Known rows, with every step that occurs:
mitol > galep > dofe: 24 -303 -30 -90 349 108 149 89 -56 139 83 -183 -37 -94 -2 39 -131 33 124 218 150 -16 -211 24 98 -41
mitol > galep > dofe > limu > suze > metu: -157 248 -139 382 -29 32 -13 85 -168 207 292 -234 327 -87 118 74 -170 61 -3 -90 230 38 -143 11 354 28
mitol > galep > dofe > limu > suze: -205 -162 -61 308 -92 52 -43 48 -255 177 447 -215 210 -83 81 119 -255 -30 -8 112 314 188 -216 2 260 57
galep > suze > metu > nupu > dofe > limu: -18 413 -150 -91 -409 -18 -213 191 -283 42 329 -331 221 -42 51 341 -24 116 -79 -17 -40 -48 38 80 380 -71
mitol > galep: 30 -365 21 8 56 164 199 -43 -73 128 224 20 27 -110 21 -170 -86 58 36 34 170 117 -78 -11 13 21
ripit > nupu > dofe > limu > suze: -243 350 -120 289 -353 29 -252 65 -353 54 613 -306 -142 25 4 402 -77 -25 -92 112 155 45 -106 11 387 99
pora > ripit > nupu > dofe > limu > suze: -473 479 -64 469 -47 165 -204 -72 -368 57 700 -272 -214 7 -176 529 -177 37 -26 112 193 195 -166 -58 379 88
dofe > limu > suze: -261 129 -28 419 -450 -48 -199 -30 -208 43 355 -38 236 24 98 94 -123 -72 -119 -104 182 189 8 -17 146 91
nupu > dofe: -12 129 -62 -226 12 -72 80 82 -44 -5 262 -220 -256 -47 9 218 85 86 70 134 -83 -46 -128 -13 183 22
kizog > mitol > galep > suze: 59 -375 168 -150 -107 213 -5 -83 -211 99 380 33 130 -103 -222 -270 -112 47 -116 -11 281 195 -189 106 287 -85
nupu > dofe > galep > suze > limu: -152 -165 -16 -464 -315 15 -222 82 -288 57 832 -138 268 -25 82 121 -90 1 -177 -150 -96 -101 -429 9 257 88
nupu > dofe > limu: -152 474 -121 -18 -94 -24 -2 153 -160 2 436 -95 29 110 -51 275 67 59 19 180 50 29 -79 -51 191 102
nupu > dofe > limu > suze: -269 238 -85 178 -445 -102 -97 37 -249 30 607 -268 9 -32 113 324 -24 12 -54 30 81 149 -127 -31 341 110
kizog > mitol > galep > suze > metu: 129 40 85 -85 -45 176 37 -34 -124 126 266 10 263 -123 -205 -319 -32 131 -123 -220 187 50 -132 118 407 -126
kizog > mitol > galep > dofe > limu: -52 452 -37 214 188 200 41 148 -226 79 346 35 355 101 -305 34 -74 31 54 283 426 59 -179 107 116 -14
limu > suze > metu > nupu: 73 104 -55 449 -587 -104 -100 -44 -123 25 -52 -288 113 -238 224 146 -71 23 -25 -268 -23 -40 195 104 95 -134
galep > dofe > nupu: 330 157 -144 52 391 -27 -77 295 -67 72 -245 -200 22 93 -49 323 -103 -11 94 285 45 -175 39 73 -112 -47
pora > ripit > nupu: -219 245 22 279 404 288 -96 -110 -123 24 82 -20 -206 44 -301 188 -148 23 31 70 108 72 -52 -19 55 -16
limu > suze > metu: -29 186 -38 293 -299 -132 -65 -77 -19 58 44 -174 95 -144 182 -9 -12 40 -64 -347 -69 -28 21 11 263 -33
kizog > mitol > galep > dofe > nupu: 421 178 -53 212 328 194 111 256 -195 128 64 -98 140 31 -289 107 -101 45 103 360 351 -49 -55 169 -73 -109
metu > nupu: 101 -81 -26 169 -299 22 -45 23 -114 -34 -86 -123 31 -92 73 143 -50 -20 44 90 25 -24 173 95 -152 -101
limu > dofe: -17 152 -40 221 172 -124 31 17 -22 10 -92 -219 -210 24 216 51 103 -47 112 154 83 -28 -22 53 233 73
metu > nupu > dofe: 113 9 -78 -59 -296 -43 38 105 -160 -37 165 -347 -239 -167 79 376 36 56 115 217 -60 -70 57 74 26 -84
metu > nupu > dofe > galep: 62 -263 -117 -137 -412 -33 77 199 -237 -1 474 -291 -37 -330 137 248 -30 42 54 149 -136 -116 22 64 -120 -27

Rows:
-241 211 -83 295 -143 -107 -229 82 -181 57 190 -247 207 17 94 304 -174 -85 -33 91 164 67 -137 18 237 55 => galep > dofe > limu > suze
-113 195 36 64 0 -63 -304 -80 -191 27 163 -185 121 219 201 86 -29 -133 -75 -48 134 -9 -275 87 443 92 => galep > suze > limu > dofe
-23 -183 -93 -521 -115 -70 -23 199 -126 105 544 -283 92 -278 136 15 17 148 -133 -237 -271 -177 -221 -3 380 9 => nupu > dofe > galep > suze > metu
-9 212 -103 -111 115 70 -54 112 -148 8 236 -292 -396 3 -91 316 40 41 31 213 -11 -136 -113 34 233 7 => ripit > nupu > dofe
-33 -138 -70 -62 12 -113 -84 144 -94 115 192 -269 139 -203 350 -174 16 36 -75 -213 -105 -146 -116 74 421 66 => limu > dofe > galep > suze > metu
-66 516 -126 637 -706 -56 -209 24 -240 31 147 -172 366 -97 160 198 -95 -5 -73 -231 103 34 242 76 129 -49 => dofe > limu > suze > metu > nupu
-152 155 -110 351 -762 -91 -151 69 -361 2 520 -387 5 -141 167 469 -94 -16 -7 114 116 135 62 56 192 6 => metu > nupu > dofe > limu > suze
-60 -66 -129 -185 -12 86 -6 195 -227 48 567 -229 -185 -174 -21 187 -15 44 -32 136 -87 -188 -160 25 76 74 => ripit > nupu > dofe > galep
-78 -181 63 90 45 116 -111 -109 -265 146 381 -157 124 116 234 -98 -103 -78 -35 -31 307 100 -363 75 456 107 => mitol > galep > suze > limu > dofe
72 -265 -99 107 -288 -104 -121 183 -211 79 109 -394 165 -311 393 -18 -34 11 -36 -118 -71 -165 64 157 261 -27 => limu > dofe > galep > suze > metu > nupu
-86 536 -184 519 -386 -115 -240 151 -210 53 2 -384 332 -89 157 406 -148 -13 14 -47 94 -99 101 126 188 -83 => galep > dofe > limu > suze > metu > nupu
186 -464 0 -50 -248 151 -11 9 -184 161 107 -201 181 -253 100 -114 -168 99 -65 -152 75 37 54 103 198 -157 => mitol > galep > suze > metu > nupu
-155 433 -123 81 201 -9 -144 208 -90 27 74 -89 252 157 -73 265 -73 -42 33 209 117 -51 -92 11 77 41 => galep > dofe > limu
138 -7 -79 -282 -278 -79 -109 122 -163 32 142 -438 -67 -203 107 286 4 132 -16 -67 -172 -131 -2 97 359 -161 => galep > suze > metu > nupu > dofe
172 -355 -57 -278 -216 97 91 85 -231 151 361 -435 -46 -304 135 114 -85 180 5 -35 -14 -22 -66 80 384 -143 => mitol > galep > suze > metu > nupu > dofe
118 166 -192 -71 -364 -47 124 249 -161 21 360 -311 95 -343 163 188 60 143 54 -62 -220 -265 69 71 -7 -61 => suze > metu > nupu > dofe > galep
14 838 -225 192 -341 -30 -16 211 -205 1 246 -244 190 -19 22 370 98 128 65 40 -15 -144 158 54 135 -38 => suze > metu > nupu > dofe > limu
-43 -233 -42 -291 -606 36 -258 113 -407 20 739 -267 282 -127 157 284 -159 -33 -137 -77 -64 -125 -244 97 110 -2 => metu > nupu > dofe > galep > suze > limu
-157 228 2 449 -174 111 -35 35 -307 117 518 -136 301 -19 -148 81 -164 -29 -13 143 458 182 -221 116 286 2 => kizog > mitol > galep > dofe > limu > suze
